Every row comes from one small tree of marks. Brackets hold a mark, then the marks that hang from it, in alphabetical order. Every link used is in the known rows. Which tree was each row made from?
Known rows:
{K D {T Y}}: 1.086  -4.406  -1.137  -0.102  -1.562  -5.187  -3.227  -5.983  1.238  1.165  1.077  -1.295  -0.696  -0.237  0.158  -0.090  0.159  -1.793  -3.677  -2.138  2.459
{T K {Y E Q V}}: -1.201  -8.646  2.849  1.250  -2.660  0.427  4.676  -2.297  -0.011  2.104  0.959  -1.822  0.483  -0.621  2.058  -1.428  -0.844  -5.646  -2.161  -0.881  0.161
{Y E Q V}: -1.857  -6.384  4.241  0.419  -0.431  2.924  3.443  -2.323  0.861  3.424  -1.880  0.912  -0.779  -3.327  -1.360  -1.733  1.131  -3.768  0.189  -2.630  1.153
{Q {Y E H T V}}: 1.798  -3.432  1.739  1.929  -1.249  1.197  4.484  -2.479  1.624  -0.810  1.708  -0.366  -0.841  -3.855  -1.617  -0.334  -1.890  -5.039  3.850  -2.648  -2.450
{V {Y T}}: -2.598  -1.002  2.048  4.919  -1.207  -0.295  -0.339  -2.496  0.146  0.017  2.637  -0.277  -0.234  -1.315  -1.658  0.849  -1.083  -4.602  1.639  -3.633  -1.069
{Y E H Q T V}: 0.383  -5.653  3.688  -0.310  -1.394  4.081  4.183  -2.044  2.616  -0.185  -2.086  0.377  -1.376  -3.098  -0.411  0.460  0.127  -5.201  3.391  -2.879  -0.044
{Q {Y V}}: -0.482  -4.211  2.891  1.936  -1.000  -0.565  2.254  -2.789  -0.268  1.772  0.093  -0.793  -0.498  -3.936  -3.102  -2.358  -1.156  -2.442  0.734  -3.264  -1.279
{D {K T}}: -0.366  0.143  -0.533  -2.565  -0.548  -1.141  -0.437  -4.329  1.185  1.635  1.843  -0.014  0.621  -4.213  -0.273  -0.353  -0.355  -1.065  -1.556  -1.952  0.391
{Q {Y E H {T K}}}: 1.549  -2.404  -2.530  3.411  -1.187  -1.189  4.109  -2.459  2.131  -2.312  4.549  -0.922  0.013  -2.591  -0.352  -0.262  -1.829  -6.875  2.794  -2.231  -3.904
{V {Y E H {T K}}}: -1.862  -1.242  -0.285  5.633  -1.058  1.142  2.050  -2.923  1.814  -0.528  5.114  -1.427  0.586  -1.856  1.122  0.669  -1.096  -7.459  1.549  -1.479  -1.400
{V {Y H Q {T K}}}: -1.923  -4.095  1.649  4.917  -1.843  0.207  0.905  -3.739  1.733  -1.138  1.519  -2.527  -0.517  -2.104  -1.452  1.093  -0.159  -6.791  1.920  -4.082  -1.182
{T {K D} {Y H}}: 0.820  -4.513  -1.811  1.086  -2.222  -2.691  -0.339  -3.988  2.182  -1.545  1.542  -4.271  1.013  -0.496  1.857  -0.420  -1.499  -4.320  -4.979  -0.486  0.060
{H U {Y {T K} V}}: -7.188  -5.077  -1.757  2.647  -0.824  -0.392  0.364  -0.670  3.454  -2.782  -0.652  -2.095  0.807  -2.124  2.807  -1.817  -2.930  -4.083  2.291  -1.267  -1.070
{T K {Y {H U} V}}: -2.135  -5.009  1.483  1.408  -4.619  0.006  -0.315  -2.805  2.992  -0.200  -0.729  -3.617  1.264  -1.082  4.957  -2.931  -1.612  -2.818  -3.378  -0.541  0.244
{Y E T V}: -1.209  -3.801  2.075  0.468  -0.058  3.082  4.348  -0.593  0.521  0.846  1.174  1.741  0.013  -1.458  0.900  0.105  -1.666  -4.813  2.626  -0.979  0.064
{D {K {T {Y E V}}}}: 0.569  -2.585  1.765  -2.675  -2.039  -0.389  2.058  -4.341  0.415  2.598  2.807  -0.837  0.821  -3.242  1.763  -0.043  -1.805  -2.045  -2.281  -0.463  0.873
{H U}: -3.903  -0.815  -0.356  2.292  -2.123  -1.190  -3.585  -2.423  3.514  0.589  -1.339  0.592  0.230  -2.098  1.110  -3.376  0.562  -0.808  -1.922  -3.351  -0.310
{H U {Y Q}}: -6.745  -3.422  -0.471  2.731  -2.121  -2.195  -3.445  -2.669  4.718  -1.560  -4.283  -1.344  -0.847  -3.820  -0.887  -3.347  0.941  -1.221  0.020  -4.726  -1.379
{V {Y Q}}: -3.195  -3.243  3.905  4.776  -1.524  -0.463  -1.072  -4.232  0.428  2.320  -0.157  -0.978  -0.976  -2.941  -3.767  -0.819  1.342  -3.616  -0.478  -5.107  -0.086
{Y E Q}: -1.396  -3.575  1.634  1.228  -0.913  0.627  1.663  -2.524  1.679  1.956  -0.774  1.407  -0.914  -2.684  -1.641  -1.592  1.929  -3.639  -0.399  -3.481  -0.423
{K D}: -0.858  -3.006  -1.246  0.786  1.057  -1.794  -1.517  -3.555  1.488  0.597  0.029  -0.588  0.055  -2.094  -2.296  -0.588  -0.173  -2.609  -2.952  -2.255  1.025

Write each row's tree:
-4.356  -3.221  0.056  1.799  -0.736  -0.172  1.262  -1.907  2.546  -0.496  -1.990  -0.511  -0.902  -3.895  -1.670  -1.843  1.284  -3.199  0.786  -3.074  -1.507 | {H {Y E Q}}
0.543  -4.510  1.509  2.516  -0.309  0.104  4.925  -1.863  0.051  0.296  2.906  0.731  -0.577  -2.761  -2.203  -0.302  -2.531  -5.412  3.743  -2.706  -2.348 | {Q {Y E T V}}
-6.356  -3.555  -0.685  2.656  -0.740  0.750  0.504  -0.862  4.085  -1.824  -0.774  -0.199  0.049  -2.822  2.106  -1.742  -2.195  -3.558  3.018  -1.546  -1.166 | {H U {Y E T V}}
-4.751  -5.748  2.469  0.920  -0.251  1.895  2.857  -1.745  1.760  0.860  -2.953  -1.010  -0.786  -4.584  -1.478  -2.085  0.427  -3.233  1.413  -2.287  -0.261 | {H {Y E Q V}}
-0.007  -2.422  0.152  0.916  -4.296  -1.056  0.609  -2.356  1.724  -1.241  0.714  -3.285  0.998  -0.634  3.494  -1.645  -0.715  -3.356  -3.443  -0.744  -1.194 | {T K {Y H}}
1.820  -5.742  1.186  -1.350  -2.072  -2.300  -2.243  -6.408  1.944  1.384  -0.957  -2.717  -0.835  -1.751  0.889  -0.282  -0.062  -1.489  -3.078  -1.395  3.582 | {K D {T {Y H V}}}
-1.967  -5.405  0.022  1.282  0.551  2.718  5.893  -0.357  0.289  0.644  3.298  0.558  1.027  -0.868  2.563  0.125  -2.402  -6.824  2.055  0.356  -0.093 | {Y E {T K} V}
-4.168  -3.397  0.601  1.125  0.060  2.091  3.601  -0.143  1.542  -1.551  -0.230  -0.318  -0.126  -2.910  0.546  -0.401  -2.082  -4.189  3.550  -0.849  -1.154 | {H {Y E T V}}
-1.584  -5.826  -0.421  1.318  -0.856  -0.715  2.700  -1.404  1.010  -1.441  0.422  -0.068  -0.230  -0.462  -0.585  0.654  -0.476  -6.101  1.941  -3.417  -1.362 | {Y Q {T K}}
-0.917  -4.624  -3.523  1.509  1.380  -1.904  1.473  -1.987  1.151  -1.908  3.092  -0.796  0.870  -0.010  -0.049  1.416  -2.394  -6.335  -0.057  -1.271  -0.315 | {Y {T {K D}}}
-2.842  0.102  0.507  6.158  -2.267  0.515  -1.816  -3.739  4.114  -0.678  2.709  -0.337  -0.134  -2.395  0.912  -0.469  -0.577  -4.963  1.465  -3.273  -1.333 | {V {Y E {H U} T}}
-0.573  -4.048  3.858  0.558  -3.140  1.040  2.594  -1.815  0.056  2.145  0.400  -0.473  0.323  -0.920  2.070  -1.684  -1.138  -2.706  -2.233  -0.653  0.232 | {T {Y E V}}
-0.511  -0.771  -0.350  3.445  -3.166  -2.547  -2.383  -4.112  4.102  -1.000  -0.546  -1.321  -0.625  -4.312  -1.501  -3.413  0.016  -1.585  -0.237  -4.616  -2.804 | {Q {Y {H U}}}
1.964  -1.073  0.078  2.112  -2.298  -1.560  1.183  -2.640  2.049  -2.858  0.868  -0.808  -1.075  -3.139  -2.613  -0.223  -1.330  -3.715  3.020  -4.378  -3.616 | {Q {Y H T}}
-3.909  0.506  1.834  5.614  -2.934  -0.201  -4.543  -4.599  3.749  0.763  -0.035  -1.870  -0.022  -3.576  0.010  -2.470  0.759  -2.066  -1.534  -3.861  -0.302 | {V {Y {H U}}}
-0.375  -5.603  -1.993  1.608  -1.322  -3.842  0.187  -3.407  0.661  -0.362  2.633  -3.157  1.333  0.601  1.196  -0.315  -1.988  -4.643  -5.026  -0.586  0.134 | {T {K D} Y}
-1.098  -2.929  -0.114  1.938  -2.605  0.552  -0.465  -2.852  5.774  -2.017  -1.482  0.936  -1.241  -2.389  0.724  -0.735  0.889  -4.480  2.215  -4.486  -1.601 | {Y E {H U} Q T}
0.469  -4.943  3.395  -3.288  -2.603  -1.143  1.161  -4.999  0.256  2.052  -0.074  -1.660  -0.077  -3.459  -0.323  0.154  -0.922  -1.516  -1.948  -2.597  1.033 | {D {K {T {Y Q V}}}}
-1.786  -2.143  3.421  4.778  -1.910  1.371  -0.070  -4.719  2.318  1.968  0.416  -1.148  -1.123  -4.134  -2.295  -0.928  2.084  -4.613  -0.272  -4.155  -0.362 | {V {Y E H Q}}
-1.057  -6.172  1.153  1.419  -3.661  -2.456  1.514  -2.516  0.430  0.091  0.172  -2.301  0.295  0.135  1.066  -1.280  -0.193  -4.349  -2.922  -2.608  -0.943 | {T K {Y Q}}
-3.019  -3.232  3.214  5.398  -0.952  0.276  0.433  -4.126  0.785  3.091  1.632  -0.031  -0.838  -3.050  -2.981  -0.819  1.497  -4.860  -0.272  -4.218  -0.282 | {V {Y E Q}}
-2.143  -2.652  1.412  1.383  -3.375  -0.123  -3.388  -3.866  5.314  -0.417  -4.541  -0.659  -1.226  -3.664  -0.365  -2.936  2.382  -1.282  -1.149  -5.042  -0.380 | {Y {H U} Q}
-6.779  -2.578  -4.209  3.459  -1.239  -2.492  -1.262  -0.831  4.202  -4.108  0.302  -1.620  0.834  -1.533  2.554  -1.668  -2.191  -4.080  1.730  -2.066  -2.472 | {H U {Y {T K}}}
-1.349  -5.659  -1.201  1.959  -0.237  0.120  4.401  -1.354  1.461  -0.652  2.420  0.929  -0.158  -0.491  0.223  0.562  -0.362  -7.595  2.177  -2.494  -1.509 | {Y E Q {T K}}
1.623  -3.573  2.454  1.282  -1.891  0.542  2.876  -2.563  1.268  -1.515  -0.126  -1.276  -0.972  -3.710  -2.305  -0.372  -2.103  -3.740  3.604  -3.486  -2.274 | {Q {Y H T V}}
